Each row was made from one small tree. Brackets hold a mark, then the marks that hang from it, in the order of their numbers. Every link used is in the known rows. Write each row's tree.
Known rows
{Z345 Z758}: [  8   5 -15 -14  16 -29   4  15   0  -8  17   8   9  -8 -15  -3  -2   6
  -3   3   0   2 -13  -4   1  26  -2  13]
{Z696 Z439}: [ 15   5   1   8   5  -6   0  17   8 -13  -6  13  10   5  -6   0  -1 -13
  -7   1 -13   6 -11  -1  -1  27 -19   3]
{Z829 Z142 {Z840 {Z85 Z696 Z758} Z417}}: [ 20  -8  11  -8  -5  11 -15 -22   4  30  14  -2  12 -13  38  -1  -1  10
   9  -4 -10 -45  21   5 -17 -18 -12 -20]
{Z85 {Z696 Z439} {Z758 {Z840 {Z417 Z829}}}}: [ 15  -4  15   3 -18  26  -9 -21  10   2 -23  -2  13  -2 -30  14   4  28
   9  -8  16  -5   0   2   3   4   9 -11]
{Z840 Z85 Z417 Z758 Z829}: [  0 -14  16 -19   6 -16 -10   2  -7  13   4   1  -3 -12 -58 -10   9  -4
   6  -1 -17 -30  10  -6 -20 -50 -17  10]
{Z758 {Z696 Z439} {Z840 Z829}}: [-25  -2  -6  -1 -18  39   2  15 -10 -21 -37  22  15   6  -2  22   2   1
  -8  14 -15  21  -6  -6   6   8  10  -3]
{Z840 Z758}: [ 28   3  -6  -1  14 -17   6   3   7   2  30   7   3   0 -11  -8   7  -5
   0 -12  15  -2   0 -13   7   7   6   4]
{Z417 {Z840 Z829}}: [-17   1  -3   6   0 -20  -2  -4  -3 -11   3   1 -15  21 -17  -9  -7   7
   3  13 -15  15  -5   7   4 -10  -4  20]
{Z829 Z142 {Z417 {Z758 Z696}}}: [  2  10 -11  12   9  54   9  16  -3  -6 -12   7   3 -16  57  -3  -5 -34
  -8  -3  -6  -6  -3   5  17  12 -13 -13]
{Z85 Z417 Z696 {Z758 Z840}}: [ 16  -8   5  -7  -5  -1  -3 -13  14   4   2  -4   2  11 -21  15   9  26
  -5 -29  19  -3   3 -11   3  19  44  11]
{Z840 Z829}: [ -5  -2 -11  -1   9  -4  -1  17  -7 -14   7  14   0  15 -17  -7  -3 -15
  -1   9 -26   1  -7  -5   2   4  -4  24]
{Z840 {Z417 {Z85 {Z696 Z439}} Z758 Z829}}: [  5  12  20  21  -2  10  14 -27   6   4 -44 -12   0   8  13  -4   0  -2
   3   0  16  13  -6  15 -10 -16 -22   2]
{Z840 Z85 Z417 Z758}: [ 20 -10  13 -18  14 -26  -8   1   5  18  16  -5  -1 -17 -48 -11  13  -4
   0 -12   4 -34  10 -11 -18 -20 -19   8]
{Z345 {Z758 {Z696 Z439} {Z840 Z85}}}: [ -7  -3  -4 -22 -11  -5   1   6  -5  -1 -20   2  21 -23 -10  22   7  31
  -8  10  11   5  -3  -6 -10  16  -2 -20]
{Z417 {Z85 Z696} {Z840 Z758 Z829}}: [  5   5  14   7  -6 -21  10 -42   3   6  -3   0  -6  21  35  -3   3  16
  11   3  24  24  11  12  -4 -40  23   0]
{Z829 {Z417 Z840}}: [ 10  11   0   3   9 -19  -1  -1  16 -18   0  -7 -12   1   7 -13 -10 -15
   3   1  -5  -2  -7  18   0  14 -10  14]
{Z840 Z417}: [  7  -2  -4  -8  19  -5  -5  22   6  -8  -4   7   1   2 -38  -7   2 -21
  -7  -2 -17 -17  -8  -4  -5  20 -14  32]
{Z758 {Z696 Z439} {Z840 Z85 Z417 Z829}}: [-30 -15  13 -19 -18  30 -12  14 -12  -6 -51  10  11  -9 -39  19   9   5
  -8  16 -26 -11   4  -2 -18 -20 -17   0]
{Z85 Z417}: [  0  -2   2  -1   9 -15   0  20   6  -2  14  -5  -5  15 -56  -6   3 -17
  -6 -19 -16  -5  -9  -4  -5  24   9  30]
{Z417 Z758}: [  7   8 -15   9  20 -14  17   1   5  -8   8  -5 -13   6  11 -11   1  -3
 -12  -4  12  11 -11 -11  12  13 -15  20]
{Z345 {Z758 {Z840 {Z85 Z417}}}}: [-14 -15   1 -31   3 -61 -14  11   1   9  20 -20  -8 -12 -75   7   4  25
  -3 -11   2  -8  -2 -14 -20   8  12  15]
{Z758 Z696}: [  9   8 -18   0   7  29  16  16  -4  -8  -3  12  16   8  13   4   4 -10
 -10   0  -1   0  -4  -2   8  40   9  14]
{Z840 {Z85 Z696}}: [ 42  -3  -8  -9  13 -11  -1  -1  -2  11  21   5  19   5  23  -3   4  -1
  -1  -5  -6 -18  15  -7 -13  21  -7   4]
{Z417 Z829 Z840}: [ -2   7  -7  17  -2 -28   3 -14   0   1  28 -20 -16  24 -35 -16  -9  14
  14   4  11  15  -5  10  10  15   0  12]
{Z417 Z85 Z840}: [ -3   8   2  13   8 -53   8 -13  15  -5  -1 -17 -27  25  20 -10  -3   6
  -5   7  24  23  -4  10  -2  13   0  22]
{Z758 {Z696 Z439} Z840}: [ -1   3 -10   1 -10  28   4  14   1 -16 -27  15  17   2   7  20   6   2
 -13   5   5  18  -7  -9   8  37   9  -7]
{Z829 Z142 Z417 {Z840 {Z758 Z696}}}: [ 11  13  -5   2  -5  48   6  -3   0   5  17  10  19 -24  58  -2  -7 -33
  14  -3  -6 -22   9  12   4  -5  10 -32]
{Z85 Z758}: [ 22   2  -4   5   9 -15   7   0  12  -2  10   0  -5   6  -1  -5   3  13
  -7 -10  16  -8  -7  -5  11  22   3  12]
{Z417 {Z85 Z696 Z758}}: [ 36   7   4   8   8 -13  14 -23  16   4 -10  -1   2  15  59   1   5  17
  -7 -11  33   2   4   4   0  16  19   6]

Write each row's tree
[ -8  28   2  10  -8  42  31 -16   9 -20 -46   2  12 -19  66   0  -9 -19
   0   5  -5   1 -12  24  -6  -8 -20 -11] => {Z829 {Z417 {Z758 {Z696 Z439}}} Z840}
[  8 -10   5 -11   5 -26  -3  -2  -9  12  26   1  -2  -4 -30 -11   7   4
   6  -1  -4 -15  12 -10 -10 -36  -8  -2] => {Z840 Z85 Z758 Z829}
[-18  -5  13  18  -7 -29 -11 -16   0  14  16  -5 -26  16  18  -9  -3   1
   8   9  13  23   8   5   7 -40   6 -15] => {Z417 Z85 {Z840 Z758 {Z829 Z142}}}
[ 10   5  21  11 -15  -6   6 -40   3  24  33 -21   1  20 -56  -8   2  20
  25 -28  16   9  12  13  -1 -17  35  -2] => {Z85 {Z417 Z829 {Z840 Z758}} Z696}
[-24 -12 -20   8   4   4 -12  12 -11  -5  17   5 -22   6  11   2  -4  -1
  -8  11  -6  22  -4 -24  21 -12  -6  -4] => {Z417 {Z758 {Z840 {Z829 Z142}}}}
[  0   2 -15  27   6   6  -1   4 -10  12  37 -13 -16   9  -1 -15  -8  -8
   6   0   5  10  -2  -8  24   8 -15  -8] => {Z417 Z758 {Z829 Z142}}
[ 18   2  10   8   3  -6 -16  -4  12   5  27  -2  -9 -14  14 -13  -6 -20
  12  -7   5  -6   6  10  11 -11  -4 -23] => {Z829 Z142 {Z417 {Z840 Z758}}}
[-35  -5  -8  18 -15  38   2   4 -15  15  14 -21 -14  12 -38   8   0   3
   0 -14  13  17   1 -11  22  11  25  -6] => {Z85 {Z417 {Z758 Z696 Z840} {Z829 Z142}}}
[ -2  -5  -3   2   9  21 -23  33  -7 -14   8  18   2  -5  10  -9 -13 -48
   5   9 -46 -16  -2   6   4   0 -16  -3] => {Z840 {Z829 Z142 Z417}}
[-27   6   1 -21 -15  35  -2  15  -8 -31 -55  23  23 -29   0  22  -7   0
   1  17 -19   9 -16  13  -3  -4   6 -13] => {Z345 {Z758 {Z696 Z439} {Z840 {Z829 Z417}}}}
[-19   1  -1 -24 -10  25  -1  16   0 -14 -49  17  23 -25 -33  26   6  14
  -9   9  -1   4 -15  -2  -5  15   1  -1] => {Z345 {Z758 {Z696 Z439} {Z840 Z417}}}
[ -9   9  -3   3  16   7  10   4   0 -24 -18   2 -13  -7  13 -14  -9 -25
  -1   4 -18  -2 -13   7   2 -21 -22  17] => {Z840 {Z829 {Z417 Z758}}}
[ 18   1   6  14 -21  15 -14 -20 -12  28  32  -3  25   1  37  -4 -14  -3
  25   9 -21 -13  22  11 -14  -4 -18 -46] => {Z417 {Z829 Z142 {Z840 {Z85 {Z696 Z439}}}}}
[ 11   9   9  11 -14  37  18  -2   8  -6 -36  12  19  -2  18  14   8  17
 -11  -7  13   1  -7   7  11  20   2 -10] => {Z85 {Z758 {Z696 Z439}}}
[-27 -22   6 -17  -5 -36 -18  14  -8   3  13 -14 -18  11 -74   3   4   7
  -2  -5 -24  -8   5 -14 -19 -14  10  23] => {Z758 {Z840 {Z85 Z417} Z829}}
[-36   3 -15   6  -1   7  24 -10  -7 -13 -38  -5 -22  15  41  10   4  12
 -17  14  28  36  -8  -6   8 -12  17  18] => {Z417 Z85 {Z758 Z696 {Z840 Z829}}}
[ -3   2   1   8   9 -53  12 -25   6   9  15 -29 -30   6   6 -16   1  27
  -6   1  24   8   3   0  -3 -16 -29   9] => {Z417 Z758 {Z840 Z85}}
[ -8   3 -27 -22   2   5   9  12  -6 -12  -3  10  15 -10  -3  19   3  22
  -8   7  15  13 -10 -12   8  36  27   6] => {Z345 {Z758 Z696 Z840}}
[-12 -11  -3   7 -18  49 -12   3  -7  15   0  -6  -1  -2 -32  11   2  17
   3  -3  15 -13   4  -5  22  15  21 -14] => {Z85 {Z758 Z696 {Z840 {Z417 {Z829 Z142}}}}}
[  5  -7 -18  -5  14 -43   3  -4   2   2  18 -21 -23  -2   2  -3   6  21
 -13   1  27   5   1 -25   2   2 -16   9] => {Z417 {Z758 {Z840 Z85}}}
[ 11 -10  20 -11   5 -40  -3   1   5  23  33 -18  -5  -3 -65  -9  12  -1
   2 -28   5 -22  11 -10 -18 -15   6   6] => {Z840 {Z85 Z417} Z758}
[ 14   1   6   5   6  26 -16  11  -3  -6 -13  18   8   3  73  -3 -12 -44
   6   9 -29  -5   8  14  -7  -5   1  -8] => {Z840 {Z829 Z142 {Z417 {Z85 Z696}}}}
[  4   8   0  18  20  -9   0   7  12  -4  -7 -11 -24  -6  66 -14  -8 -36
  -9   0  10   3  -6   6   5   3 -24  -3] => {Z829 Z142 {Z417 Z85 Z758}}
[ 17   9   7   5  -8  34  17   1   2  -1 -17  17  27  -9   4  10  12  -2
  -4  -8  12   7  -1  -2   6   6   5 -20] => {Z840 {Z758 {Z696 Z439}}}
[  7  15 -12  -2  -3  20  28 -18  -1   5  14   7  17  -3  30   0   3   1
   7  -3  14  -3   5   2   2   0  22  -5] => {Z829 {Z840 {Z758 Z696}}}
[-33  -9 -23 -16 -11  32 -12  24 -23  -5   2  23  14 -10   2  20  -4  10
  -2  19 -15  14  -5 -12  15   7  21 -14] => {Z345 {Z758 Z696 {Z840 {Z829 Z142}}}}
[-22  -4  -8 -36  -4   8  -5  11 -14 -13 -23   2  12 -31  -6  11  -3  12
   3  16 -13 -14  -1   7 -14 -13   6  -4] => {Z345 {Z758 Z696 {Z840 Z85 {Z829 Z417}}}}
[-18 -23  25   2 -12  -9 -23  10  -7  26  18 -12 -14   3 -50  -4   3   6
   0 -15 -26 -27  12  -3  -8 -29  -3  -5] => {Z840 {Z85 Z417 Z758} {Z829 Z142}}
[-26  -5   5  19  -4 -26 -14  -1  -3   3   4  -5 -28  26  26  -8  -9  -8
   2  19  -9  23   2   9   3 -15  -5   1] => {Z417 Z85 {Z840 {Z829 Z142}}}
[-18 -15   4   6  -6 -25 -25   3 -12  15  28  -6 -17  10  -5 -10  -7   3
   6  16 -25  -4  14   2  -2 -24 -22 -10] => {Z417 {Z840 Z85 {Z829 Z142}}}
[ 34  22  22   3  -4  -1  14 -36  22  -4 -25   4  21 -14  86  -2  -6 -21
  16  -3  12  -2   5  25 -24 -20   3 -26] => {Z829 {Z417 {Z85 {Z696 Z439}}} {Z840 Z758}}
